Each row was made from one path, in order. Every step used is in the known rows, and no mark comes twice. Write each row's path.
Known rows:
kufif -> guzu -> boza: [-20.0  -6.6 -14.7  19.3 -30.7  -3.8 -10.6  10.2   0.6  -6.8  -7.5  -6.3
  -8.1 -14.8  -0.1 -16.3   1.2  36.0  -3.9 -19.1  11.7  25.3]
boza -> memuku -> kufif -> guzu: [ 10.5 -17.6   4.9   3.3 -23.5   2.5  -2.0  22.5   2.2  19.4 -16.3 -12.0
  12.0 -25.5  16.9 -41.5  16.1  20.8 -20.6 -41.5  23.0  -0.1]
boza -> guzu -> kubu -> memuku -> kufif: [ 28.6  -0.1  10.8  26.4  -1.7   3.0 -23.0 -18.1   0.2  -8.1 -39.0  -8.9
  22.8 -55.1   0.2 -21.1  37.4  23.2  -1.2 -44.1  25.6  -4.8]
boza -> memuku -> kubu: [ 36.4  -5.7  19.5  -3.1  17.4   8.4   2.2  22.9 -16.9  -5.6 -20.9  11.8
  15.5 -28.8  10.8 -30.7  27.1  -0.3 -11.6  -8.3   3.1   5.7]
kubu -> memuku -> kufif -> guzu -> boza: [ -4.4 -10.7  17.3  33.4 -35.6  12.4  -9.7  -9.8   3.0   6.3 -18.5  -7.9
  -0.3 -62.7  -4.0 -35.0   5.8  25.8 -13.5 -56.0  20.1  30.6]
zazup -> sopot -> lomod -> memuku -> kufif -> guzu -> kubu: [ 27.7   1.2  -0.4   1.7 -13.3   1.4  36.1   8.1 -14.8 -25.2 -43.1  -3.9
  -2.4 -48.8  -9.0 -18.9  -1.4  37.1  -9.3 -69.6  18.8   6.2]
kufif -> guzu -> kubu -> memuku: [ 28.8   7.9 -17.5  19.0  -6.9  11.5 -26.7 -13.6   7.5  16.3  -4.0  -7.1
  25.1 -24.2  -2.8 -20.2  11.1  42.5  -9.4 -49.4  14.9  13.9]
sopot -> lomod -> memuku: [ 30.0  19.0  -5.8 -19.6  -6.4  12.2  16.5   6.3  21.6  16.9   0.8   0.9
  -6.4  -7.5   3.2 -23.1 -17.7  -0.6  -8.4 -11.9   5.6  -1.9]
boza -> memuku -> kufif: [ 18.7 -11.0  22.6   2.2  -3.4   9.0   6.8   8.3  -4.0  -3.5 -20.4   4.0
   0.7 -38.4   3.8 -30.1  19.9  -3.4 -11.2 -21.3  10.1 -11.6]
kubu -> memuku -> kufif -> guzu: [  8.4 -13.4  13.5  14.0 -25.6  10.8  -6.7  -6.3   7.7  35.0  -7.6 -15.7
  19.1 -34.9   9.2 -29.9   2.8  15.3 -19.4 -59.2  20.4  16.2]
zazup -> sopot -> lomod -> memuku -> kufif -> guzu: [ 14.1  -0.9   6.4 -10.6 -15.7   2.8  45.3  21.2  -1.9   8.3 -29.3 -15.2
  -9.5 -33.5   6.7 -28.7 -17.2  22.6 -12.0 -65.7  18.8   8.9]
zazup -> sopot -> lomod -> memuku: [ 25.9  26.0  -1.6 -15.9  21.9  13.3  45.1  13.8   4.1  -2.9 -14.7  -5.2
 -23.5 -20.0  -2.0 -17.5 -19.3   8.8   4.3 -30.8   1.5  -3.1]
memuku -> kubu: [ 13.4 -14.3  21.1   1.3   4.6  -4.0   5.7   9.4 -25.3 -14.4 -19.0  12.6
  15.1 -15.6   2.8  -2.1  12.9  -7.6  -7.7  -1.4  -1.2  18.1]
boza -> memuku -> kubu -> guzu: [ 27.0   5.7  11.5  12.6  21.4   7.1 -16.6  26.2  -5.3  18.0 -27.8   5.7
  21.1 -23.7  29.7 -35.1  24.3  20.6   0.7 -13.3  11.4  14.5]
lomod -> memuku: [ 26.5  -6.9  -6.9   4.3   1.9   9.8  11.9  12.3  24.8  -2.5  -1.6   8.6
  -4.8   5.4  -2.5 -25.3  -0.7  13.6  -8.3  -8.3  -0.9  -7.3]
lomod -> sopot: [  4.5  13.0  -4.6  10.7  17.8  10.0  39.4   7.2   1.2 -16.0  -8.0  15.4
  -9.4  20.4 -13.7  -6.0 -12.8  10.3  -3.1 -12.6  -6.2  -6.6]
sopot -> lomod -> memuku -> kufif -> guzu: [ 17.4  -7.5   1.8 -13.0 -41.0   2.1  18.5  12.6  14.9  27.5 -13.4  -9.2
   6.7 -20.3  12.0 -35.6 -15.1  13.5 -24.9 -46.6  23.5   9.1]
guzu -> boza -> memuku: [ 10.7  10.3   2.4  15.0   3.0  14.7  -5.7  12.0   4.1 -21.2 -12.8   7.8
 -20.9 -40.4  -4.0 -35.4  18.6  17.9   1.3  -3.8   3.6   1.7]
sopot -> lomod -> memuku -> boza -> guzu: [ 22.5  16.4   5.0 -22.1  -0.6   6.4  18.0  29.3  31.1  32.3 -40.0 -13.7
  -2.5 -21.1  23.6 -60.7  -7.1  29.3  -8.1 -15.2  15.0   3.3]
sopot -> lomod -> memuku -> boza -> guzu -> kufif: [ 16.7  15.2   5.9 -26.8  -7.6   2.5  16.2  19.6  20.6  -3.4 -41.9 -29.7
 -21.0 -46.2   8.9 -54.2   9.8  41.6  -7.1 -19.5  27.5  16.4]

Write each row's path:
[ -3.0  -4.9  16.3  11.5   1.5  -8.5 -16.0   4.3 -23.3 -25.9 -27.2 -10.5
   3.2 -34.8   7.5   2.1  30.3  25.4   4.9 -11.2  19.0  39.3]
memuku -> kubu -> guzu -> kufif
[ 35.3  14.1   0.2  18.0  12.4  17.6 -18.9 -27.4   2.1  -6.2  -6.9   6.5
  13.0 -37.1 -16.0  -9.8  15.4  17.1   0.7 -27.5   1.9   1.5]
guzu -> kubu -> memuku
[ 13.6 -12.3   6.9  -2.0  -1.6   1.0  11.5  25.0  25.7 -23.1 -44.4 -21.0
 -19.6 -32.6   3.0 -54.7  27.8  56.4  -7.4 -14.8  21.6  11.4]
lomod -> memuku -> boza -> guzu -> kufif
[ -9.3  -0.8  16.5  33.9  -2.0  -2.4 -14.5   9.8 -19.6 -20.7 -34.9  13.8
   2.7 -40.7   9.0 -11.0  17.1  23.8   9.8  -3.9   6.1  40.0]
memuku -> kubu -> guzu -> boza
[ 25.2 -18.2  -0.6  14.6 -21.9  -0.3 -12.1   7.5  -9.9 -14.2 -30.8   0.6
  20.0 -40.6   0.7 -31.2  31.6  37.7 -17.9 -46.9  21.8  -3.8]
boza -> memuku -> kufif -> guzu -> kubu
[ -4.4   2.9  19.0  35.9 -10.7   9.1 -14.6   9.6   2.8  -9.2 -36.6   3.7
 -12.8 -62.0  10.4 -39.9  24.2  26.7   5.9 -23.5  18.5   9.3]
kubu -> guzu -> boza -> memuku -> kufif
[  7.4  -2.8   3.9   8.0   4.9  -8.0  -9.2   8.8  -3.0 -18.1 -54.6  -2.7
  10.5 -27.6   4.8 -27.1  25.2  44.6   3.0  -6.8   9.0   2.4]
memuku -> boza -> guzu -> kubu
[ 14.5  12.3  16.9   4.7  16.6  14.4  -8.0   6.7  24.5  41.2 -33.8 -19.0
   8.5 -35.6  19.3 -56.2   9.7  30.6  -2.6 -26.6  11.8  10.3]
kubu -> memuku -> boza -> guzu
[  2.0 -26.6   0.8  18.2 -36.0 -12.4  -8.4  -6.2 -19.6 -22.6 -27.6   1.3
  21.1 -27.9  -7.2  -1.7  19.4  29.5 -13.3 -38.5  17.7   7.6]
memuku -> kufif -> guzu -> kubu
[ 14.4 -33.8   1.3  11.5 -34.5  -0.8  13.5  19.3  18.3   7.4 -16.5  -0.7
   7.4  -7.8   7.2 -36.0   1.3  27.2 -24.8 -42.2  17.0   3.8]
lomod -> memuku -> kufif -> guzu
[-24.8 -25.3  11.4  25.0 -46.5  -7.7  -0.3   3.4 -11.1 -19.3 -25.6  -3.6
  -7.6 -41.7  -3.8 -16.3   6.9  24.9 -11.1 -32.5  17.9  25.0]
memuku -> kufif -> guzu -> boza
[ 22.3  -0.4   6.7  15.3  -6.4  17.3 -12.4  -7.0   6.9  19.6 -29.5  -1.3
  19.7 -46.5  -3.1 -45.6   3.3  53.2 -13.2 -49.7   5.2  25.0]
kufif -> guzu -> kubu -> memuku -> boza
[ 15.7  25.5  14.8  17.0  19.0  10.8  29.1  22.3 -14.2 -23.2 -50.5   9.7
 -20.8 -59.8   5.9 -28.5  -2.9  30.5  14.0 -34.8   6.9  36.0]
zazup -> sopot -> lomod -> memuku -> kubu -> guzu -> boza
[ 16.0 -11.8   4.5  17.4 -12.6   4.7  -7.6  32.5 -15.2 -13.0 -28.5   6.4
   6.7 -44.4  10.9 -47.3  28.1  36.5 -15.6 -27.3  14.2  32.2]
kufif -> guzu -> boza -> memuku -> kubu
[ -7.4  -2.2   9.3  -2.5   2.8  -5.7   1.3  20.7   9.4  15.1 -40.5 -13.7
   3.0 -13.8  19.6 -35.8   9.7  29.6   0.5  -4.2   8.8   6.7]
memuku -> boza -> guzu
[  0.6   2.0   9.8   8.3 -25.9   4.7  43.6  17.8  -7.8 -22.2 -39.9  -7.3
 -30.4 -63.2  -5.7 -34.7 -11.1  31.4  -6.7 -63.1  18.2  21.4]
zazup -> sopot -> lomod -> memuku -> kufif -> guzu -> boza
[  7.1  -6.8 -23.9  11.8 -18.6  -8.8 -18.1  -1.1  -7.0  -9.8 -11.0  -2.8
  18.6  -1.6  -2.4  -2.7  11.1  41.0  -6.3 -26.0  11.1   8.7]
kufif -> guzu -> kubu
[-14.2  -3.9  12.1  -7.1  -2.6  -8.7  -0.5  13.5   0.2 -20.6 -42.8 -29.7
 -15.6 -38.8   5.3 -29.8  28.0  43.2   0.5  -7.1  21.8  19.1]
memuku -> boza -> guzu -> kufif
[ 13.1   4.4 -20.5  11.9   3.2 -13.7 -23.2   2.3  -2.1 -21.6 -27.6  -7.6
  15.0  -6.9   4.7  -2.0  32.2  33.8   8.3  -6.7  17.3  -9.4]
boza -> guzu -> kubu
[  8.9  10.0  18.6   0.0   8.1  11.8 -10.0   0.0  14.5   4.6 -35.6 -35.1
  -9.2 -61.6   6.0 -48.3  27.2  43.2  -2.2 -30.2  24.0  23.6]
kubu -> memuku -> boza -> guzu -> kufif
[  1.2  21.9  -6.1  28.5   5.4  13.3 -24.3  15.2  14.3   2.7 -18.0   0.3
 -13.4 -36.3  15.6 -40.2  16.2  39.2  12.9 -10.0  12.5  10.1]
kubu -> guzu -> boza -> memuku
[-11.4 -26.7   7.6   7.2 -35.3 -10.3   1.8   8.8  -7.6  11.0 -14.4  -9.8
  13.0 -12.7   8.5  -9.7   2.2  14.0 -15.7 -35.4  18.5  11.3]
memuku -> kufif -> guzu
[  4.7  -9.4  27.2  21.6 -14.1  11.0   4.1   5.1  -7.8 -32.5 -31.0  11.2
 -19.5 -67.9  -8.3 -34.4  25.1   6.5  -6.2 -18.6  10.3   1.0]
guzu -> boza -> memuku -> kufif
